In the rows, zero is written as 128.
Known rows, with every step that occurs:
pumota lasi: [138 111 118 124  96 165 121 133 132 130 152 158  97 109 185 118 117 118
 113 175 131 149 134 127 134 118  94 156 105 120 130 135]
zegig kazeza lasi gagu: [163 112 126 116 103 164 135 137 136 109 156 139 110 113 184 108 103 115
   4 135 101 137 113 133 125 116  88 161 111 130 147 124]
pulol lopo dega lasi kazeza: [120 100 122 116  73 172 119 130 134 171 156 148 139 100 131  83 115  87
  19  84 152 155 130  85 129 102  83 156 146 109 148  92]
lopo pulol rilizen pumota lasi dega: [ 83 109 137 128 101 160 120 128 135 171 146 155 134 114 138  82  85 121
  69 187  90 142 145  78 132 108 140 139 100 138 134 112]
vabug kuzal lasi dega lopo pulol rilizen: [137 114  87 123 101 157 118 126 141 153 155 138 107 126 147  68  61 154
 121 183  97 166 117  65 148  95 131 148 111 130 120 114]
kuzal lasi dega lopo pulol rilizen: [114 105 132 118  97 158 117 122 151 103 153 134 107 122 149  76  66 145
 110 192  88 158 113  83 146  94 120 142 125 136 125 106]
dega lasi: [133 106 123 115  93 173 117 127 137 136 157 136 123 116 182  92 112 120
  97 159 172 150 118 122 157 102  93 161 121 112 148 142]
vabug kuzal lasi pumota: [195 116  63 122 100 160 120 133 127 148 144 128  90 130 181  71 130 151
 116 160 104 178 125 106 134  99 116 161 107 126 147 127]
feseb zale: [142  98 152 116  92 169 124 131 121 143 138 152 119 112 172  91 150 120
  85 154  86 181 127  98 124 112  92 166 117 122 150 154]
lopo dega lasi kazeza: [140 100 112 115  79 177 116 137 127 163 156 146 147 109 156  78 122  89
  53 110 128 153 137 109 129 101  87 157 123  99 154 106]
lopo pulol: [122 106 126 118  94 170 123 117 144 125 148 145 102 118 154  97 114 126
  68 190 113 162 121 103 132 109  94 145 104 131 144 136]
pulol lopo: [114 105 132 118  91 163 122 118 137 143 145 146 106 106 163  96 119 123
  53 140 141 155 120 102 129 109  95 150 139 130 137 144]
dega lopo pulol rilizen: [ 90 103 140 123  93 169 127 117 150 121 148 124 130 119 154  85  61 141
 109 192 118 157  85 103 143 105  99 133 134 131 141 121]
rilizen pumota lasi gagu: [129 110 124 123  95 161 120 147 124 134 141 135 117 108 176 104 128 109
  61 150  88 150 104 105 132 117 112 137 100 129 142 129]
feseb nogob: [139 113 124 122  94 151 118 117 133 129 150 157 127 133 188 110 115 120
  78 159  83 178 122  87 124 113 102 163 120 122 144 162]
pulol rilizen pumota lasi gagu: [ 90 109 130 125  99 166 123 141 128 143 138 128 140 118 169  98  84 114
  62 157  93 139 110 113 130 112 131 127 117 138 141 131]
pulol rilizen: [ 96 104 128 122  99 172 122 119 137 145 140 136 136 126 182  85  86 131
  83 175 124 142 133 128 128 104 112 140 133 130 143 162]
kuzal lasi kazeza: [157 115 106 111  98 158 122 133 123  95 149 138 106 121 182  88 127 112
  78 152  94 166 127 109 125  97 108 153 130 124 136 124]
lasi pumota rilizen: [150 103 133 125  99 163 119 124 134 129 138 131 128 120 185  90 125 159
  84 163  66 158 116 129 129 114  95 153 122 129 149 104]
gagu lasi: [141 100 106 114  96 165 116 131 137 165 148 130  97  95 189  76 132 133
 120 147 148 144 138 125 139 118  95 144 115 116 137 143]
kuzal lasi: [157 115 101 114  99 165 117 126 132 107 149 150  97 121 185  99 127 128
 110 182 133 159 136 105 136 104 107 155 118 129 136 149]
vabug kuzal lasi kazeza zegig: [178 129  70 112 104 164 131 138 119 168 134 153 112 125 180 101 125 137
 110 132  99 170 139  94 129 100 125 175 120 119 144 121]
dega lopo pulol rilizen pumota lasi kazeza: [ 86 113 135 127  96 157 134 138 126 134 150 118 151 106 142  76  71 117
  99 164  94 157  71  79 137 109 118 132 136 129 138  73]
nogob feseb zale: [125 108 154 122  91 190 123 138 118 133 139 148 120 135 168  82 169 125
  70 165  98 163 133 113 122 109  93 168 118 120 151 150]
rilizen pumota lasi dega lopo: [142 104 137 126  95 146 115 152 119 154 152 140 125  92 184  76 133 124
 132 150  93 149  99  78 144 113 116 155 111 112 128 114]
pulol rilizen pumota: [ 89 107 123 123 103 168 122 124 121 178 134 131 165 123 175  65 103 127
  79 172 130 141 119  92 128 104 135 137 133 132 155 161]
nogob feseb zale lasi dega: [130 100 154 119  92 186 123 158 111 164 132 142 116 111 151  60 178 116
  40 158  80 159 157 110 125 102  97 178 111 119 139 126]
lopo pulol rilizen pumota lasi: [ 79 115 122 129 101 169 129 122 134 162 147 148 138 118 139  95  80 123
  86 201 132 147 123  79 136 114 130 135 109 142 144 114]
zegig kazeza: [155 112 122 119 106 164 127 128 135 120 160 159 116 104 191 104 108 104
  43 158 118 158 130 133 120 122  96 168 122 124 142 151]

Rows:
[ 86 117 145 124  98 164 142 141 132 157 135 131 159 105 144  99  77 133
 116 148  92 154  81  77 142 111 122 150 140 129 152  62] : dega lopo pulol rilizen pumota lasi kazeza zegig
[139 112 125 121  95 159 125 140 123 115 152 148 105 108 183 105 119 101
  85 144  92 157 126 128 124 112  94 153 118 117 128 112] : pumota lasi kazeza
[165 117 114 119 106 165 137 128 130 137 159 158 121 111 188  98 114 124
  51 157 148 134 130 123 130 118  91 175 116 125 145 130] : zegig kazeza lasi
[163 108 140 120 101 152 133 133 143 124 168 147 109  97 157  82  99 134
  56 158  97 146 105  89 142 112  87 173 108 122 134  85] : zegig kazeza lasi dega lopo pulol
[145  93 118 113  97 155 107 137 137 175 146 137  92  91 188  64 142 130
 103 129 105 142 161 118 134 113 105 149 106 111 128 139] : gagu lasi dega
[133  98 124 126  77 176 114 120 147 178 152 151 148 106 131  91 109 138
  46 108 140 153 126  95 140 113  81 160 137 121 155  62] : pulol lopo dega lasi pumota rilizen
[122 100 118 122  78 173 117 122 138 184 143 170 122 100 138  96 133 106
  40 128 138 152 145  77 113 115  89 148 129 122 144 131] : pulol lopo dega
[136 108 128 125  99 151 113 144 117 169 146 156 122  99 178  83 142 114
  88 154  93 142 142  84 131 114 126 155  97 120 132 131] : rilizen pumota lasi dega
[146  95 146 119  92 153 112 139 133 130 148 134 112  99 192  68 128 132
 113 146  81 155 101 104 138 105  95 156 122 109 130 134] : lasi dega lopo
[137  95 121 116  76 184 111 139 144 146 152 139 129 115 155  97 116  99
  37 119 121 150 126 116 137 107  84 145 106 110 155 123] : lopo dega lasi gagu
[130 101 135 112  89 174 114 135 145 107 152 119 111 120 180  98 104 115
  51 135 125 153 103 136 152 102  90 146 115 117 147 137] : dega lasi gagu
[177 107 136 120 102 150 129 141 131 130 165 144 119  94 191  77 112 130
  71 131 106 135 108 107 137 113  90 179 120 114 133 107] : zegig kazeza lasi dega lopo
[132 115 117 123  99 154 126 146 108 148 145 140 135 102 176  86 139 100
  79 143  97 153 114  98 125 113 116 149 118 119 141 111] : rilizen pumota lasi kazeza
[117  99 116 119  74 179 115 123 143 181 157 160 130 101 134  95 114 104
  48 115 192 150 138  83 139 110  84 159 132 113 149 115] : pulol lopo dega lasi
[183 109 120 122 104 161 138 134 135 126 155 131 113 111 186  81 127 136
  44 141 109 150 119 136 126 111  86 176 119 128 160  97] : zegig kazeza lasi pumota
[158  92 112 117  94 161 117 137 142 152 143 106  89  95 188  60 145 146
 115 130 111 156 129 141 134 112  90 146 117 119 151 113] : gagu lasi pumota
[137  92 130 115  91 153 113 136 151 148 155 118  86  82 160  60 120 144
 124 144  98 155 113  93 150 114  92 142 107 114 126 100] : gagu lasi dega lopo pulol
[102 104 141 129  99 152 117 145 123 166 147 135 147 101 177  69  91 129
 126 156  99 136 106  84 142 108 132 144 126 121 128 115] : pulol rilizen pumota lasi dega lopo
[ 86 113 131 130  96 163 131 131 135 145 151 131 143 111 146  88  71 133
 127 196 131 151  78  75 151 114 118 136 123 135 140  98] : dega lopo pulol rilizen pumota lasi
[128 106 140 127  93 149 119 142 130 148 154 143 115  90 151  81 122 125
 113 174  85 158  95  58 147 113 113 148  98 121 130  91] : rilizen pumota lasi dega lopo pulol
[ 97 101 150 128  93 159 121 131 151 123 156 143 109 109 150  95  57 133
 115 182  85 148 113 102 142 109 107 143 113 128 118  94] : pumota lasi dega lopo pulol rilizen
[136  91 124 122  73 175 115 129 149 171 152 138 125 101 134  76 125 117
  44  96 154 162 125  96 135 102  79 158 135 117 163  85] : pulol lopo dega lasi pumota
[ 84  98 171 124  89 188 132 151 131 153 136 122 132 117 119  52 109 136
  59 180  80 162 116  95 139  98  95 161 126 129 137  88] : nogob feseb zale lasi dega lopo pulol rilizen
[150 102 130 117  97 159 120 132 126 160 144 145 114 114 183  73 142 140
  75 149 108 127 146 100 132  99 104 163 104 119 137 134] : kazeza lasi dega
[136 111 135 108  94 174 129 138 133 141 142 138 138 113 181 103 117 120
  89 107 129 155 118 125 147 100  97 176 138 107 160 108] : dega lasi kazeza zegig
[144 105 127 116  93 168 128 134 132 124 139 122 107 121 181  94 128 134
  47 142 104 135 108 120 132 103  88 147 108 128 145 134] : kazeza lasi gagu
[ 83 107 144 127  93 163 129 140 142 118 146 114 133 111 142  96  64 125
  81 172  86 153  62  86 146 113 115 121 117 140 139  92] : dega lopo pulol rilizen pumota lasi gagu
[149  97 129 118  90 170 118 132 143 122 151 112 115 117 183  74 121 134
  90 142 134 162 106 143 152  97  87 161 123 116 162 114] : dega lasi pumota
[131 121 125 118 101 160 133 149 113 172 131 154 142 101 178 106 144 115
  98 128  95 151 122  94 127 114 120 166 123 119 155  99] : rilizen pumota lasi kazeza zegig
[158  92 114 122  76 179 113 137 143 162 151 134 128 114 159  72 134 118
  78 128 130 159 131 122 137 101  82 158 113 108 170  99] : lopo dega lasi pumota
